Known rows, with every way that one mark hangs from another
Z882{Z706{Z65{Z59}} Z747}: [-1.82  3.24 -3.23  2.00  1.13 -1.36 -2.95  5.20 -5.32  1.73 -2.40 -1.50
 -3.64 -2.03  1.49 -2.87  3.57 -5.01  3.27  0.93 -3.58  1.40 -2.38  2.42]
Z706{Z65 Z882{Z747}}: [-1.01 -0.72 -0.45  1.17  0.83  1.58 -3.21  7.07 -4.93 -0.70  0.34  1.76
 -3.68 -0.16  0.18 -4.44  3.73 -2.49  1.48  1.03 -0.67  1.91 -3.04 -0.65]
Z877{Z65{Z59 Z706 Z747{Z882}}}: [ 1.44 -1.75 -2.58  3.13 -0.82 -2.78 -3.31  1.77 -1.50  2.85 -2.94  2.94
  3.76  1.59  2.32 -1.34 -0.44 -1.05  0.62 -1.08 -5.48 -4.25 -7.66 -0.77]
Z877{Z65{Z59 Z706 Z747}}: [ 1.63 -0.45 -2.32  0.56  0.64 -3.43 -0.67  1.15 -2.02  1.39 -1.51  1.40
  4.09  0.23  1.63 -1.10 -0.80 -3.06  1.26 -1.41 -4.96 -3.90 -5.90 -0.99]
Z882{Z706 Z747{Z65{Z877}}}: [-0.74  1.35 -4.11  1.75  0.85 -2.37 -3.50  0.66 -0.92  1.16 -1.34  0.40
 -6.25 -0.71  1.25 -2.14  5.44 -3.73  1.50 -1.57 -3.38 -1.58 -2.82  0.96]
Z882{Z706 Z747}: [-2.58  2.99 -1.43  0.82  0.40 -0.25 -1.46  1.49 -1.39  1.19  0.04 -0.38
 -4.46 -1.69  1.22 -1.87  1.07 -1.89 -0.43 -0.12 -1.04 -0.07 -2.39  2.16]
Z65{Z59 Z706{Z882} Z747}: [-5.00 -0.36 -0.65  0.87  1.56 -1.50 -1.97  2.54 -2.46  1.26 -0.79  1.55
  1.79  0.18  1.41 -2.66  1.94 -1.98  4.33  0.29 -3.85 -1.79 -7.01  0.75]
Z192{Z877}: [-0.87 -0.89  0.67 -0.75  0.63  0.01  2.55  1.38  0.59 -1.36 -2.40 -0.78
 -0.26  0.87  0.34 -0.53 -0.70 -0.77  1.58  1.16 -1.66  0.39 -0.69  0.78]
Z747{Z882{Z706}}: [-2.33 -0.40 -0.82  2.79 -0.36  0.75 -2.96  0.49  0.23  2.86 -2.98  0.48
 -1.87 -0.20  2.12 -0.88  0.83  1.55 -1.42  1.00 -1.33 -0.10 -1.86  1.09]
Z192{Z877{Z65{Z706}}}: [ 1.78 -1.30 -1.08 -2.20  1.52 -0.58  2.24  1.00  0.64 -0.31 -4.95  1.19
  2.14  1.62  1.55  0.04 -2.22 -2.37 -0.57  0.01 -4.48 -1.40 -3.15 -0.79]
Z882{Z706{Z65} Z747}: [-0.25  2.15 -2.37  0.90  0.64  0.29 -3.41  4.75 -4.02  0.45 -0.81  0.15
 -4.95 -2.05  0.88 -3.63  3.71 -3.74  0.45  0.43 -1.77  1.79 -1.47  1.38]
Z747{Z65{Z706}}: [ 0.03  0.14 -3.25 -0.68  1.86 -1.82 -1.60  0.02  1.58  0.10 -1.53  0.63
  0.23 -0.37  0.44 -0.57  2.72 -1.64 -1.30 -1.33 -2.33 -0.71 -2.01 -0.48]
Z882{Z706 Z747{Z65}}: [-0.81  1.61 -3.28  1.94  2.07 -1.26 -2.90  2.26 -0.40  0.29 -0.11 -1.33
 -4.75 -1.45  1.17 -2.84  3.21 -2.35 -1.23 -1.59 -1.15 -0.43 -2.66  1.05]
Z882{Z706{Z65{Z59 Z747 Z877}}}: [-0.14  0.47 -2.96  2.01  0.08 -2.64 -2.95  2.48 -5.63  1.25 -2.56  0.39
 -1.64 -0.81  1.47 -2.66  6.51 -5.26  7.04  0.49 -6.25 -0.81 -3.80  1.32]
Z706{Z65}: [ 2.40 -0.76 -1.24  0.18  0.02  0.49 -1.39  3.37 -2.05 -0.89 -0.36  0.30
 -0.56 -0.38 -0.31 -1.62  2.75 -1.85  0.45  0.74 -0.71  1.99  0.63 -0.75]
Z747{Z65 Z882{Z706}}: [-0.89 -1.29 -2.71  3.96  1.02 -0.11 -4.02  1.31  1.32  2.07 -2.93 -0.31
 -2.37 -0.20  1.96 -1.79  3.06  1.00 -1.69 -0.85 -1.47 -0.56 -1.86 -0.37]
Z65{Z706}: [-1.78  1.12 -1.73 -1.99  0.68 -1.04 -1.06 -0.71  0.36  0.28 -1.25  1.27
  0.52 -0.52  0.49  0.27  0.70 -1.52 -0.64  0.23 -2.00 -0.41 -1.68  0.78]
Z877{Z65{Z59 Z706{Z882} Z747}}: [-0.31 -1.74 -0.87  0.79  1.71 -1.33 -1.09  3.34 -3.05  1.80 -1.98  2.39
  3.89  1.12  2.03 -2.24 -0.44 -2.04  2.66 -1.28 -4.90 -2.98 -7.66 -1.96]
Z706{Z882}: [-2.17 -1.36  1.44  0.42  1.19  1.64 -0.66  2.20 -1.35  0.54 -0.71  0.71
 -0.40  0.62  0.59 -1.07  0.47  0.70  0.90  0.42  0.24  0.56 -1.62 -0.95]
Z877{Z65{Z59}}: [ 3.12 -0.55 -1.16  0.91  0.39 -1.51  1.44  1.11 -1.38  2.05 -2.55 -0.36
  2.92  1.06  1.24  0.94 -2.39 -1.48  1.25 -1.58 -2.46 -1.59 -1.42 -1.59]

Rows
[-2.18 -0.79 -4.95  2.55  0.11 -4.01 -4.54 -0.79  0.88  3.23 -5.14  2.46
  0.10  1.69  1.49  0.30  5.20 -2.08  3.03 -1.05 -7.03 -2.58 -4.61  0.84] => Z747{Z65{Z59 Z706 Z877} Z882}
[-2.66  1.24 -1.83  0.55  0.34 -3.29 -1.44  0.25 -1.37  0.91 -0.10  0.95
  2.87 -0.67  0.60 -1.68  1.51 -2.86  3.44 -0.04 -4.16 -1.94 -5.33  1.63] => Z65{Z59 Z706 Z747}
[ 3.09 -4.42  0.89  3.77 -1.45 -0.15 -0.57  3.73 -0.55 -0.71 -2.53  2.24
  2.08  2.72  1.82 -2.99 -1.69  0.57 -0.23 -0.34 -3.34 -3.27 -6.20 -1.61] => Z192{Z877{Z65{Z747{Z882}}}}
[ 1.44  0.53 -2.76 -0.55  1.26 -2.10  0.34  0.21 -0.78  2.40 -3.98  0.78
  3.28  0.76  1.65  1.28 -1.89 -2.65  0.67 -0.97 -4.56 -1.99 -2.93 -0.35] => Z877{Z65{Z59 Z706}}
[ 2.44 -1.23 -0.42  0.51  1.21 -1.35  3.64  2.39 -0.94  0.81 -5.45 -1.32
  2.66  2.22  1.55  0.17 -3.02 -2.38  2.62  0.28 -4.36 -1.45 -2.32 -0.42] => Z192{Z877{Z65{Z59}}}
[-0.35  2.19 -3.38  0.93 -0.03 -1.15 -3.64  3.19 -4.50  0.67 -1.81  1.44
 -6.73 -1.01  1.05 -2.78  5.80 -5.26  2.87  0.55 -3.80  0.67 -1.99  1.78] => Z882{Z706{Z65{Z877}} Z747}
[ 3.86 -2.80  0.73  0.62  0.23 -0.47  2.42  2.71 -0.91 -1.65 -1.40  0.76
  1.76  1.63  1.09 -2.43 -2.25 -1.56  0.91 -0.94 -2.92 -2.52 -4.75 -1.70] => Z192{Z877{Z65{Z747}}}
[-3.64 -1.14  0.14 -0.01  1.24 -0.17 -2.15  2.16 -1.40 -0.11  0.63  2.70
  0.93 -0.15  0.97 -2.71  1.91 -1.11  1.44 -0.06 -2.00 -1.58 -6.18 -0.37] => Z65{Z706{Z882} Z747}
[-2.30  1.96 -5.57  0.88  1.30 -5.01 -3.14  0.57 -0.69  1.56 -1.94  1.40
 -2.61  0.35  0.95 -1.10  5.19 -5.51  3.78 -1.77 -6.72 -2.44 -4.76  1.74] => Z882{Z747{Z65{Z59 Z706 Z877}}}
[-0.90 -1.65 -3.55  2.34  0.88 -1.31 -4.33  1.02  2.17  1.19 -2.65  1.86
  0.05  0.78  0.93 -1.01  2.80  0.48 -2.53 -1.00 -2.81 -1.35 -3.02 -0.76] => Z747{Z65{Z706} Z882}
[-0.91 -0.75 -1.70 -0.33  2.63 -0.68  0.17  2.59 -1.76  3.01 -4.74  1.77
  2.87  1.40  2.29  0.15 -1.37 -1.82  1.55 -0.60 -4.49 -1.67 -4.44 -1.86] => Z877{Z65{Z59 Z706{Z882}}}
[-1.31  1.39 -3.93  0.19  1.65 -2.33 -3.26  1.54  0.50 -0.47  0.20  1.12
 -2.13 -0.87  0.41 -2.48  3.14 -2.83 -1.86 -1.68 -2.28 -1.21 -3.96  0.38] => Z882{Z747{Z65{Z706}}}
[-2.33  1.17 -3.15  0.19 -0.26 -4.28 -1.83 -1.07 -2.16  1.38 -1.07  2.56
  1.16  0.27  0.90 -0.56  3.50 -4.05  6.01 -0.29 -6.42 -3.26 -5.93  1.79] => Z65{Z59 Z706 Z747 Z877}
[-4.29  0.75 -1.97 -0.89  0.73 -0.97 -3.04  1.47 -2.33  1.09 -1.79  4.20
 -4.05  0.79  0.80 -1.57  3.56 -3.33  2.42  0.33 -4.19 -1.41 -5.75  0.64] => Z65{Z706{Z882{Z747}} Z877}
[ 2.78 -2.61 -0.97  4.90 -1.60 -1.76 -2.42  2.49 -1.91  2.16 -1.64  1.95
  3.17  1.68  1.92 -1.65 -1.15  0.29  1.26 -1.41 -3.41 -3.85 -5.99 -1.74] => Z877{Z65{Z59 Z747{Z882}}}
[-3.27 -0.29 -2.16  4.42 -1.19 -2.62 -4.17  0.02 -2.22  3.80 -2.70  1.46
 -1.92  0.67  2.43 -1.40  3.78 -1.39  5.20  0.05 -5.77 -3.42 -5.92  2.37] => Z65{Z59 Z747{Z882{Z706}} Z877}
[-1.18 -0.32 -0.97  1.93 -0.89 -3.64 -0.95 -0.38 -2.57  0.94 -0.03  1.32
  0.49  0.86  0.40 -0.84  2.88 -2.78  6.79 -0.74 -4.46 -2.94 -4.14  1.10] => Z65{Z59 Z747 Z877}
[-1.20  2.90 -4.02  1.48  0.41 -2.43 -3.05  3.34 -5.49  2.23 -3.05  0.31
 -5.41 -0.85  1.54 -1.93  5.86 -6.10  5.66  0.46 -5.87  0.51 -2.90  2.58] => Z882{Z706{Z65{Z59 Z877}} Z747}
[ 0.72 -1.67 -1.57  5.39 -1.68 -1.24 -4.75  5.21 -4.21  1.12 -0.82  1.95
  1.18  0.40  0.86 -3.64  3.65 -1.35  3.42  0.37 -3.38 -0.66 -4.75 -0.04] => Z706{Z65{Z59 Z747{Z882}}}
[-1.14 -0.29 -3.82  3.32 -0.84 -1.17 -4.55  2.55 -3.88  4.04 -5.62  1.69
 -2.94  0.72  2.15 -0.81  5.86 -2.79  4.90  1.49 -6.18  0.46 -2.54  1.79] => Z747{Z882{Z706{Z65{Z59 Z877}}}}
[ 2.89 -1.59 -1.81  1.06 -1.38 -1.45 -3.14  2.46 -3.93 -1.48  1.10  2.54
 -1.24  0.35 -0.03 -2.78  5.85 -3.67  4.64 -0.30 -3.17 -0.79 -2.75 -0.78] => Z706{Z65{Z747 Z877}}
[-2.91 -0.56 -2.55  2.75  1.69 -2.57 -2.76  3.66 -2.54  1.11 -1.46  1.30
 -3.62  1.46  0.92 -2.46  5.26 -3.61  5.39 -1.35 -4.41 -1.47 -4.85 -0.05] => Z706{Z882{Z747{Z65{Z59 Z877}}}}
[-0.89 -0.07 -2.28 -0.54 -0.89 -2.73 -2.39 -1.67 -0.75 -0.24  0.42  3.41
  0.14  0.20  0.27 -0.92  3.52 -2.94  3.20 -0.32 -4.28 -3.12 -5.12  0.79] => Z65{Z706 Z747 Z877}
[ 0.71 -1.06 -1.68  0.01  1.49 -2.87  1.62  2.23 -1.94  0.03 -3.90  1.21
  4.07  1.31  1.91 -1.74 -1.45 -3.97  2.77 -0.54 -6.66 -3.49 -6.94  0.20] => Z192{Z877{Z65{Z59 Z706 Z747}}}
[ 1.62 -0.72 -2.03  2.13 -0.93 -3.09 -2.61  2.76 -5.08  0.02 -0.65  1.43
 -0.15  0.34  0.08 -2.42  5.81 -4.82  6.86  0.07 -5.07 -1.12 -3.70  0.17] => Z706{Z65{Z59 Z747 Z877}}
[ 1.07 -0.74 -3.46  1.75  1.17 -3.32 -1.08 -0.14 -0.43  1.27 -2.53 -0.58
 -0.63  0.90  0.53  0.42  4.25 -2.71  4.70 -1.70 -4.27 -1.73 -0.90 -0.32] => Z747{Z65{Z59 Z877}}
[ 1.12  0.13 -2.67  0.43 -0.29 -2.33 -1.38  2.09 -3.88  0.79 -2.91  0.56
 -0.78  0.42  0.14 -0.27  4.89 -4.27  6.07  0.86 -4.86  0.68 -0.47  0.33] => Z706{Z65{Z59 Z877}}
[ 2.18 -1.91  0.03  1.41  0.67 -2.27  2.83  3.21 -2.10 -0.38 -2.45 -0.31
  3.36  1.77  1.59 -1.92 -2.24 -2.74  3.77 -0.65 -4.62 -2.74 -5.41 -0.76] => Z192{Z877{Z65{Z59 Z747}}}
[ 2.93 -0.96 -1.70 -0.54  0.21 -1.58 -1.07  0.80 -0.94 -0.04 -0.02  2.78
  2.80  0.20  1.37 -1.68 -0.75 -1.77 -0.91 -1.67 -2.95 -3.47 -5.36 -1.94] => Z877{Z65{Z706 Z747}}
[ 1.00  0.06 -1.47  1.32  0.50  0.02 -3.08  4.06 -3.99 -0.44  0.23  0.05
 -1.62 -1.92  1.08 -4.09  4.17 -2.87  1.75  0.29 -1.82  0.58 -2.48  0.23] => Z882{Z706{Z65{Z747}}}
[ 0.67 -2.05 -0.77 -1.22  2.07  1.08 -0.60  2.23 -1.04  1.25 -3.26  2.57
  1.61  1.08  1.65 -0.51 -1.22 -0.72 -1.03 -0.71 -2.41 -1.16 -3.58 -2.86] => Z877{Z65{Z706{Z882}}}
[ 0.40 -2.77  0.53  1.55  0.53  1.59 -2.85  6.48 -4.67 -1.53  1.41  1.87
 -0.61 -0.04  0.27 -4.96  4.09 -1.65  2.51  0.80 -0.91  1.13 -4.36 -2.12] => Z706{Z65{Z747} Z882}
[-0.22  0.92 -4.05  2.60  0.75 -4.10 -2.32  1.13 -1.00  0.78 -1.02  0.29
 -3.02  0.58  0.50 -1.44  4.58 -4.36  4.35 -1.54 -4.76 -1.97 -3.27  1.00] => Z882{Z747{Z65{Z59 Z877}}}
